Each row was made from one small tree. The marks that hang from a mark follow it in brackets, in alphabetical order. Every link used is in the known rows. Write each row's tree.
Known rows
C(G): [ 11.7   2.3   1.6   6.3   7.5   7.5  -3.8 -11.5  16.8  -9.3 -10.4   1.1
   3.3  -3.9   7.2   7.5  -1.3   1.3  -0.7   6.8]
L(V(H(X))): [  8.2   0.2   6.7  12.0   5.8  -0.9  -2.2 -12.2  10.0   2.3  -9.3  -1.2
   4.8  -7.2  11.6  -3.4   0.0   4.3   2.8  -0.9]
H(X(C(G) L(V))): [ 10.0  12.0   5.5   4.9   4.6  32.8  -4.7  -2.7  13.9  -8.6 -20.2  -7.0
   6.7  -2.0  -1.8   5.4   4.7   0.3   2.9 -12.8]
H(X): [  5.2  10.3   1.0  12.6  10.6  -4.1  -5.2 -15.2  10.5  -2.7  -9.4  -1.8
   2.8  -4.7   4.5   4.6   0.2   3.9   0.7   2.7]
U(G(L) V(H)): [ 11.6 -39.0   3.7   9.0   3.7 -11.2   0.7  -6.9  -5.3 -14.0  -7.1   8.4
  -0.5  -2.9  -0.8  -0.4   7.1   5.3   5.3   5.9]
Y(X(C)): [  8.7 -12.3  -2.5   9.1  14.9  -3.3  -3.1  -7.7  12.3  -8.7  -8.2  -3.0
   2.5  -2.6   0.2  11.5   1.5   1.2  -1.1   9.5]
L(V(H(X(C(G))))): [ 15.1  22.2   7.8   4.9   2.8  30.4  -4.2  -2.4  20.2  -1.0 -15.2  -0.7
   5.8  -6.5   5.3  -1.2   3.3   1.3   1.8  -7.1]
L(V(H)): [ 10.1 -12.9   6.2  11.8   5.7  -6.2  -0.1 -10.8   7.2  -1.1  -6.9   0.7
   5.4  -5.9  12.1  -2.2   0.7   1.8   1.7   4.7]
X(L): [  2.8 -11.7   3.2  11.7   7.9  -6.9  -4.3 -12.5   4.6  -7.5  -7.6  -4.8
   4.6  -0.4   0.4   8.9   2.4   3.2   1.3   2.9]
Y(X(C L(V))): [  5.9 -30.4   1.0   8.9  12.2   4.2  -0.7  -5.4   5.0 -10.7 -12.2  -9.2
   5.7  -0.5  -0.3  10.5   2.9   0.3   1.9   0.0]
U(G(Y) V): [  5.6 -21.5   1.5  11.2   5.3  -9.9   7.4 -12.8   1.1 -14.5  -9.0   4.1
  -1.0  -3.0   2.3   1.5   5.8   2.3   3.3   3.4]
R(X(C L(V))): [ -0.8 -18.4   3.9   5.2   9.0  11.3  -2.4  -2.8   5.1  -3.6 -14.2 -10.2
   5.3   1.3  -1.4  10.1   3.1  -0.2   1.3 -13.7]
X(C(G) L(V(H))): [ 13.1   2.2  10.3   3.0   0.3  25.5  -3.4   0.5  14.1  -6.3 -13.5  -3.7
   7.3  -2.3   1.8   3.4   5.7   1.1   2.7  -7.5]
Y(X(C(G) L)): [  9.5 -10.9   1.5   2.3   8.6  16.3  -5.7  -2.6  18.8 -13.5 -11.7  -7.2
   2.8   0.0  -1.6  17.6   0.3   2.4   0.5   1.9]
U(G V(H(X))): [  8.6  -8.2   8.1  15.7   3.5   4.0  -1.0 -13.8   9.8  -9.9  -7.5   2.8
  -3.5  -4.8   4.3   1.1   3.9   7.0   5.5   2.9]
C(G(L U(V))): [ 19.0 -31.6  -5.4  -1.0   5.1   0.9  -8.0 -12.8   4.5 -12.5 -14.1  11.1
   3.8  -3.0   0.7   9.4   3.6  -1.8   0.5   3.9]
U(V): [  5.9 -18.0   2.2  17.3   8.9  -8.4  -5.1 -18.6   0.2  -9.8 -10.1   5.7
   0.5  -3.4   1.6   4.0   2.9   0.5   0.7   9.8]
R(X(C L)): [ -2.3  -6.8   2.9   4.4   9.1   6.8  -5.8  -3.8   9.0  -3.4 -10.6  -8.4
   2.9   1.9  -4.6  14.6   2.9   2.9  -0.1 -10.4]
V(H): [  8.4  -0.4   5.5  10.9   5.9 -10.5  -3.5 -12.1  10.9  -0.7  -3.3   2.1
   3.1  -4.7   8.9   2.6   0.9   4.4   0.3   9.1]
X(C L(V)): [  7.5  -9.8   4.5   9.5   8.1  10.8  -1.8  -4.2   1.5  -8.1 -14.7  -6.6
   8.5  -0.1  -4.1   4.4   7.7  -1.6   1.9  -4.5]
U(G(Y(X))): [  5.7 -28.3  -3.7   5.1  11.3 -16.8  10.0  -8.9  12.3 -13.3  -4.0  -4.7
  -0.3  -3.0   9.6   8.7  -1.3   5.1   2.4   5.6]
H(X(C L(V))): [  4.9   3.7   4.6  10.4   8.3  15.5  -4.1  -5.2   4.5  -4.5 -16.6  -9.0
   7.8  -1.6  -4.2   3.6   6.8   0.6   3.2 -10.7]

Write each row's tree
[ 14.3  -8.5   3.4   0.6   2.1   7.1  -3.3  -3.3   8.3  -2.7 -14.2   4.2
   6.2  -6.7   8.3  -3.5  -0.4   4.4   3.7  -5.6] => C(G(L(V(H(X)))))
[  2.1   5.7   8.6  10.9   2.7  -2.5  -7.2 -10.8  11.0   0.7  -5.6  -4.9
   3.2  -3.2   4.1   5.1   1.9   8.3   3.6  -3.2] => V(H(X(L)))
[ 11.9 -18.5   2.0  -4.2  -0.7  -8.9   4.5  -0.4   4.2  -1.3 -11.7   7.4
   8.2  -6.4  10.2  -7.1   1.4   2.5   2.4  -5.7] => C(G(L(V(H)) Y))
[  7.8 -34.2   2.4   4.3   0.3 -20.8   6.4  -4.3  -6.3 -10.2  -6.7   9.7
   0.6  -3.9   0.8  -3.7   7.9   6.1   4.9  -0.2] => U(G(L Y) V(H))
[ 4.7 19.7  9.0  8.6  3.1  9.6 -8.2 -3.6 11.5  1.1 -8.4 -4.7  4.7 -2.2
 -3.9  5.3  7.1  6.0  2.5 -7.2] => V(H(X(C L)))
[  9.6 -36.1  -3.0   0.2   6.8 -16.8  12.5  -0.8  -6.4 -11.5 -11.2   0.4
   6.7  -3.1   3.5  -4.8   5.7   1.7   4.2  -4.8] => U(G(L(V) Y))
[ 10.5 -20.3  -9.3  -5.5   7.5 -27.2   0.7  -8.8   1.3  -0.9  -8.1   5.7
   9.0  -3.2   2.7   5.0   4.6   0.2  -0.3  -1.7] => G(L U Y)
[ 8.9 26.5  6.2  9.6  6.0  6.9 -6.7 -6.1 15.2  2.6 -8.4 -0.5  4.0 -5.1
 -0.7  2.2  5.2  4.7  0.3  0.0] => V(H(X(C)))
[  1.2  -7.4  10.0  16.3   0.7  -1.6  -9.0 -15.0   4.0  -3.1  -8.6   0.8
   0.0  -3.3   0.7   3.6   3.7   7.1   4.8  -2.0] => U(V(H(X(L))))
[ 13.9 -40.9  -2.1   5.2  10.4  -6.4   6.6  -3.6  -4.3 -15.6 -11.6  -1.0
   5.7  -2.1   2.3  -0.6   5.0   1.2   4.6   2.0] => U(G(L(V)))
[ 10.5  10.2   4.7   2.8   5.0  22.9  -6.4  -2.0  15.2 -11.2 -13.7  -3.6
   5.7   0.3  -5.5  11.4   5.3   0.7   0.3  -2.9] => X(C(G) L)
[  9.2 -10.8  -3.7  -3.7   4.5 -12.1   1.5  -2.8   4.5  -6.7 -12.1   6.9
   6.5  -3.8   2.3   1.4   1.1   2.1   0.1  -1.3] => C(G(L Y))
[  9.1  27.0   9.8   3.0  -0.1  25.7  -9.1  -0.9  21.4  -2.4 -12.0  -4.0
   3.9  -2.7  -2.3   7.2   4.5   5.8   2.2  -8.9] => V(H(X(C(G) L)))
[  8.2  -4.9   9.7   8.3   3.6   8.1  -2.6  -2.2   4.9  -2.9 -10.3  -4.9
   7.9  -1.7  -0.1   1.6   7.5   1.7   3.0  -4.3] => X(C L(V(H)))
[  6.2 -24.1  -8.0  -1.6  11.6 -23.1   2.4   0.7  -0.7  -4.9  -9.1   2.9
   5.7  -2.7  -3.9   5.6   4.1   1.9  -0.7   2.2] => G(L Y(X(C)))
[ 12.1  30.1   1.9   4.8   7.8  24.7  -7.0  -6.0  20.4  -5.8 -15.9  -0.9
   3.9  -4.1  -2.1   6.9   3.2   1.0  -0.3  -2.0] => H(X(C(G)))
[  8.8 -58.1  -6.6   0.5  11.0 -21.9  13.5  -1.6  -2.3 -14.4  -9.1  -1.7
   4.3  -3.3   7.6   1.3   0.6   2.9   4.8   0.3] => U(G(L(V) Y(X)))
[  9.4  38.5   5.6  -1.2  -1.0  13.7  -1.5  -0.7  22.0   3.1 -11.3   2.4
   4.6  -6.4   3.0   0.1   3.5   4.3   0.2  -9.2] => V(H(X(C(G(Y)))))
[  5.5 -18.4   9.4  10.8   2.7  -3.9  -1.8  -9.0   4.0  -3.4  -7.3  -4.4
   6.4  -2.7   8.2   1.1   2.5   3.6   3.7  -2.2] => X(L(V(H)))
[  6.3 -38.4  -2.4   5.1   5.2 -20.1   7.2  -6.4  -9.9 -14.8 -10.6   7.0
   1.0  -2.2  -3.2  -1.1   7.6   3.2   4.2   0.9] => U(G(L Y) V)
[  6.1 -58.6  -5.9   4.6   9.1 -25.0   7.8  -7.1  -5.9 -17.9  -8.2   4.8
  -1.7  -2.4   0.4   4.8   3.0   4.6   4.4   4.8] => U(G(L Y(X)) V)
[  0.5 -13.6   8.7   4.2   4.0  10.6  -3.0  -0.5   9.2   1.2 -10.3  -7.8
   5.0  -0.4   2.2   7.0   3.2   2.7   1.9 -14.2] => R(X(C L(V(H))))
[ 14.7  21.1   0.4  -2.4   5.0  29.2 -10.0  -6.0  23.5  -5.7 -15.5  -5.2
   6.7  -1.2  -3.1  15.8   5.6   0.4   1.1 -11.4] => H(X(C(G(U)) L))
[ 17.2 -31.8  -2.5  -1.2   5.6 -14.8  -2.3  -7.8   2.4  -0.2  -7.6   5.1
   9.7  -5.2   9.0   0.4   3.9   0.3   1.8   0.9] => G(L(V(H)) U)
[  9.5 -21.2  -2.1  -6.0   8.3  14.7  -2.2   4.3   6.9  -5.9 -18.8  -0.3
   6.1  -1.7  -0.8   6.2   1.2  -1.5   0.1 -12.0] => R(X(C(G(L(V)))))
